Known rows, with every step that occurs
M, V, S, Y: 399, -234, 480, -3, -194, 237, -51, -90, 76, 153, 105, -185, -84, 58, 71, 106, -82, -95, 267, -175, -20, -19, 368, -138, -38, 39, 205, 152, -140, 309, -188, 108, 16, -84, -22, 43, -135, 15, -114, 62, -257, -62, 56, -23, -442, -116, 215, -292
E, Y: -270, 20, -169, -23, 39, -156, 207, -322, 49, -176, 35, -125, -227, -75, 140, 77, -280, -251, -292, 375, 243, -224, -389, 125, -57, 386, 54, 100, -126, 55, 63, -378, 348, 147, 126, -114, 125, 326, 136, -138, 48, 90, -58, 82, 361, 529, -364, -146
K, Y: -221, -22, 45, -46, 16, 120, 5, -269, -63, -121, -155, 0, -48, -31, -118, 261, -64, 158, 82, 221, 207, 111, -241, -97, -292, 258, 9, -156, -122, -295, -217, -503, 109, -22, 106, -61, -62, -233, 151, -79, 98, 58, -370, -80, 307, -85, 11, -201
F, Y, M, V, S: 149, -308, -83, -233, -379, 324, -76, -451, 140, -57, 56, -252, 173, 491, 119, 70, -163, 5, 145, -697, -118, -244, 315, 47, 126, -335, -154, -154, -90, -80, 248, 405, -152, 62, 92, -261, -46, 39, -273, 27, 13, -355, 49, -53, -199, -61, -6, -62
P, E, Y, M: -385, 272, -382, -343, 43, -373, 236, -210, 215, -297, 320, -356, 74, 130, -109, -114, -238, -376, -466, 532, 97, -104, -373, 386, -146, 321, -39, 140, -143, -75, 159, -393, 534, 207, -70, -93, 80, 430, -128, -262, -2, 258, -187, 83, 485, 218, -455, -13
M, V, F: 92, -9, 130, 26, -69, 106, 243, 232, 262, 71, 48, -28, -184, 92, 184, -7, -51, -52, -61, 21, -286, -121, 93, -234, -28, -172, 105, 157, 222, 163, -2, 80, 31, -246, 49, -24, -404, -370, 147, 8, 12, -216, -146, 15, 158, 138, -52, -282
P, E, Y: -375, 32, -122, -42, 64, -44, 210, -295, 216, -223, 206, -181, -93, 41, -14, 21, -358, -563, -540, 657, 106, 3, -524, 224, -249, 520, 177, 183, -193, -101, -126, -392, 474, 212, -15, 47, -44, 381, 128, -261, -144, 136, -235, 144, 566, 308, -337, -54
E, Y, M, V, S: 22, -16, -168, -278, -188, -74, 132, -375, 42, -115, 117, -359, -9, 391, 158, -171, -267, -17, -26, -226, 75, -342, 181, 297, 222, -159, 112, 245, -173, 262, 380, -94, 314, 92, -1, -357, 39, 209, -286, -58, 91, -172, 155, 165, -141, 341, -205, -254
V, S: 34, -238, 274, 193, -71, 77, 73, -395, 32, 66, 52, -1, -242, -54, -22, 70, -219, -273, -141, 1, 192, -79, -145, -73, -109, 63, 177, -48, -165, 22, -33, -145, 15, 99, -6, -74, 127, 170, 143, -109, -149, 19, -94, -166, 11, -47, 37, -59
F, V, S, Y: 104, -317, 452, -92, -141, 276, -188, -87, 236, 231, 184, 33, -192, -130, -2, 94, -178, -501, 48, -244, 170, 162, 302, -2, -202, 55, 175, 2, -175, 43, -274, 179, -54, -56, -59, 35, 195, 60, -48, -263, -290, 58, -168, -211, -336, -339, 302, -82
F, V: -273, -97, 52, -21, -30, 233, 45, -150, 220, 65, 240, 36, -134, -183, 55, 77, -60, -458, -155, 57, 193, -39, -134, -116, -105, 51, -12, 32, 44, -99, -167, -140, 94, 40, 4, -162, 63, -179, 186, -214, -46, 43, -461, -112, 159, 30, -124, 68
M, V: 4, -38, 104, 47, -80, 252, 195, -202, 101, -67, 134, -136, -20, 0, 95, 62, 40, -116, 94, 167, -19, -229, -86, -270, 71, 0, 11, 174, 62, 116, -64, -142, 168, -8, 87, -135, -305, -256, 90, 110, -13, -87, -278, 25, 53, 274, -162, -130
P, E, Y, K: -514, 155, -350, -65, 288, -154, 187, -101, -169, -225, 23, 82, 177, -27, -87, -151, -159, -489, -376, 686, 185, 95, -498, 211, -28, 470, 67, 310, 38, -103, -128, -274, 256, 312, -85, -29, -88, 347, 75, -137, -142, 146, 4, 395, 487, 322, -357, 231
P, E, Y, K, V: -401, 417, -454, 303, 414, -55, 12, -43, -208, -248, -104, 174, 23, 2, -121, -252, 60, -161, -509, 622, 197, 96, -493, 305, 54, 349, 204, 241, -27, -223, -70, -328, 244, 97, -165, 104, 73, 25, 65, -20, 199, 217, -162, 395, 530, 402, -217, 351
S, Y, M: 94, 159, -95, -363, -21, -450, 30, 221, 61, -48, 278, -264, 118, -190, -125, 185, 130, -98, 149, 92, 19, -38, 37, 68, -88, 145, -254, -79, -92, 156, 70, -162, 147, -18, 16, 108, 123, 217, -85, -4, -16, 364, -8, -231, -166, -193, -109, -31
M, V, S: 161, -247, 331, 129, -185, 376, 75, -411, 41, 79, 64, -87, -132, 149, 112, 20, -130, -126, 55, -135, 49, -156, 108, -167, 58, -92, 223, 175, -80, 150, -48, -78, 106, -4, -7, -179, -155, -106, -15, 15, -137, -212, -119, 9, -154, 111, 48, -189
V, S, Y, E: 151, -264, 542, 86, -49, -117, -116, -49, -120, 102, 28, -153, 57, -309, -92, -116, -32, 149, 133, 80, 25, 206, 46, 61, -128, 49, 14, -358, -79, 187, 50, -86, 56, 277, 90, 113, 326, 531, -47, -42, -357, 195, 175, -241, -301, -293, 69, -64
S, Y, K: 2, 22, -25, -2, 164, -249, 39, 308, -306, 41, -34, 171, 114, -305, -76, 99, 231, -176, 258, 247, 134, 109, -96, -119, -23, 256, -181, 72, 98, 92, -224, -41, -94, 98, 8, 136, -29, 118, 85, 125, -139, 230, 193, 66, -137, -60, 50, 174

Rows
-42, -160, -254, 1, -50, 269, 79, 164, 17, 26, -260, 298, 134, 332, 204, -2, -4, 18, 127, -381, -334, -11, 181, -229, 103, -248, -127, 50, 419, -120, -27, 635, -506, -23, 70, -92, -418, -304, 118, 105, 30, -468, 244, 273, 79, 125, 89, 68
M, V, F, Y, K
-321, -2, 161, 4, 52, -16, -48, -230, -213, -188, -221, -58, 175, -220, -153, -4, -2, 591, 110, 392, 147, 232, -258, -15, -204, 19, -148, -485, 47, -277, 20, -536, 190, 290, 184, -71, 138, 52, 18, -133, 46, 86, -178, -127, 267, -114, -84, -90
K, Y, E
-124, -46, -344, -303, -222, -140, 63, 145, 382, -16, 69, -16, 20, 258, 40, 145, -202, 30, -172, -404, -342, -57, 31, 56, -105, -200, -253, -314, 90, -273, 272, 428, -273, -94, 98, 3, -25, 62, 22, -140, 124, -120, 98, -189, 284, -112, -64, -25
V, F, Y, M
148, -156, 165, 75, 133, -135, -79, 113, -337, 141, -97, 194, 27, -132, -96, 78, 81, -184, 227, -31, 138, 174, 94, -3, -33, 138, 75, 84, -66, 82, -247, 123, -233, 123, -89, 148, 128, 243, -11, 56, -288, 89, 310, 49, -383, -253, 264, 164
V, S, Y, K
357, -291, 615, 51, -163, 131, -126, -73, -93, 99, -18, -226, 163, -97, 35, -141, 65, 268, 359, -62, -112, 171, 339, -15, 50, -175, 35, -159, 37, 344, 12, 63, 85, 190, 98, 49, 0, 215, -163, 75, -308, -45, 227, -103, -487, -161, 131, -164
M, V, S, Y, E
70, 346, -170, 274, 303, -119, -178, 346, -331, 28, -118, 282, 2, -294, -150, -16, 442, 176, 133, 132, 134, 103, -113, -62, 109, 155, -35, 57, 15, -18, -158, -94, -135, -108, -88, 249, 124, -214, 11, 237, 207, 289, 55, 36, -97, -23, 126, 342
S, Y, K, V
85, 193, -96, -251, -119, -194, 249, 299, 222, -23, 187, -209, 41, 202, 88, -90, -5, 103, 14, -180, -340, -137, 220, -101, 129, -373, -100, 116, 199, 181, 221, 138, 70, -260, -19, -153, -323, -271, -30, 22, 180, -141, -23, -51, 39, 51, -88, -223
Y, M, V, F
-24, -64, -334, -311, -274, 204, 27, -250, 188, -195, 155, -319, 282, 314, 123, 160, 2, 30, 147, -406, -170, -306, 126, -111, 196, -224, -315, -143, 61, -61, 193, 227, -49, 70, 171, -265, -180, -73, -151, 88, 181, -213, -100, -7, 39, 149, -213, 2
F, Y, M, V
-33, 205, -99, -353, -136, -69, 30, 258, 127, -60, -102, -104, 107, 324, -44, 23, 8, 521, 209, -171, -277, 39, 328, -51, -46, -363, -57, 2, 132, -100, 108, -45, 67, -338, 20, -177, -392, -614, -166, -22, 282, -267, -143, 26, 125, -184, 101, -447
K, Y, M, V, F
-145, 118, -477, 359, 178, 267, -160, -149, -228, -96, -260, 385, 99, 10, -57, 86, 268, 197, -95, -156, 54, -86, -239, -80, 186, 2, -134, -195, 80, -408, -15, 187, -323, 44, 4, 9, 110, -201, 127, 159, 312, -18, -10, 109, 266, 154, -30, 487
F, Y, K, V
-183, -190, -306, 20, 42, -1, 52, 203, 9, 69, -223, 440, 60, 168, 105, 80, -66, -91, -71, -235, -230, 108, -66, -123, -25, -30, -157, -161, 269, -291, -48, 554, -523, -11, 89, 21, -163, 1, 238, -12, -29, -251, 287, 92, 295, -11, 48, 209
V, F, Y, K
267, 59, 426, 395, 34, -20, -304, -35, -116, 130, -95, -47, -74, -319, -155, -192, 180, 564, -3, 57, 45, 226, -39, 148, 38, -102, 100, -379, -140, 82, 122, -126, 46, 74, -12, 229, 490, 200, -73, 52, -3, 228, 34, -289, -264, -236, 219, 106
K, V, S, Y, E
-83, 39, -70, 338, 7, 170, -183, 81, 228, 10, -267, 192, -49, -22, 21, -83, 13, 610, -273, -172, -347, 158, -122, 20, 45, -318, -71, -610, 164, -331, 305, 274, -304, -2, 158, 137, 258, -75, 126, -43, 247, -132, -19, -204, 379, 39, 14, 245
K, V, F, Y, E
-207, 389, -448, 270, 331, -285, 62, 324, -158, 6, -337, 375, -249, -19, 39, -275, 56, 285, -397, 169, 56, -80, -205, 223, 168, 5, 174, 222, 141, -70, 173, -50, -54, -184, -113, 66, 60, -169, 125, 57, 417, -1, 158, 273, 351, 439, -44, 163
E, Y, K, V, F
-76, 372, -272, 384, 354, -161, 36, 474, -187, 88, -238, 480, -142, -148, -11, -146, 274, 306, -213, 94, -102, 91, -168, -83, 145, -128, 81, 66, 203, -143, 5, 21, -292, -305, -170, 136, -28, -451, 247, 120, 308, 13, -20, 86, 256, 37, 102, 240
Y, K, V, F
174, -50, 94, -169, -228, 50, 109, -264, 23, -4, 158, -254, 97, 213, 36, -89, -19, -15, 120, -299, 11, -230, 215, -24, 139, -329, 19, 89, -39, 208, 208, -10, 139, -37, -73, -294, -64, -46, -187, 50, 18, -123, -29, -41, -291, -53, -27, -165
Y, M, V, S
268, 106, -35, -368, -144, -215, 43, 208, 84, -80, 285, -383, 249, 0, -17, 75, 223, 42, 362, -85, -119, -116, 270, -86, 62, -71, -223, 129, 16, 300, 55, -45, 187, -91, 64, -30, -168, -110, -211, 159, 14, 109, -16, -24, -316, -63, -97, -159
S, Y, M, V
239, -37, 168, -260, -152, -308, -67, 6, 34, 102, 227, -256, 19, -62, -94, 124, -55, -96, 148, -193, 49, -21, 185, 144, -131, 8, -54, -54, -257, 151, 56, 38, 63, 10, -89, 51, 232, 293, -201, -89, -78, 216, 132, -273, -394, -401, 127, -109
V, S, Y, M
130, 343, -129, 267, 296, -256, -130, 729, -120, 189, -251, 421, -86, -219, -95, -74, 338, 287, -39, 88, -174, 206, 66, -45, 2, -10, 66, 86, 110, -47, -151, 194, -264, -328, -186, 374, 2, -376, 129, 154, 217, 122, 154, 34, -2, -121, 288, 192
S, Y, K, V, F
360, 81, 277, 342, 54, 98, -280, -50, -16, 139, -26, 66, -321, -147, -165, 89, 104, 165, -64, -104, 73, 61, 70, 41, -86, 85, 273, -81, -327, 2, -113, -61, -8, -214, -78, 301, 342, -58, -26, 93, 73, 196, -131, -212, -215, -174, 257, 19
K, V, S, Y
62, -252, 209, -8, 51, 138, -228, 133, -177, 219, -12, 272, 38, -160, -12, -55, 57, -456, 205, -267, 209, 229, 280, 25, -41, 13, 54, 151, 30, 21, -350, 277, -262, 78, -164, -25, 154, 55, -91, -91, -276, 12, 111, 46, -513, -362, 297, 152
F, V, S, Y, K
306, -193, 241, 4, -10, 132, -66, 162, -339, 159, -96, 130, 140, 29, 43, -65, 157, -103, 435, -193, -4, 89, 363, -145, 124, -29, 80, 286, 41, 242, -214, 234, -146, 38, -63, 46, -203, -59, -136, 188, -248, -109, 353, 245, -555, -152, 272, -21
M, V, S, Y, K
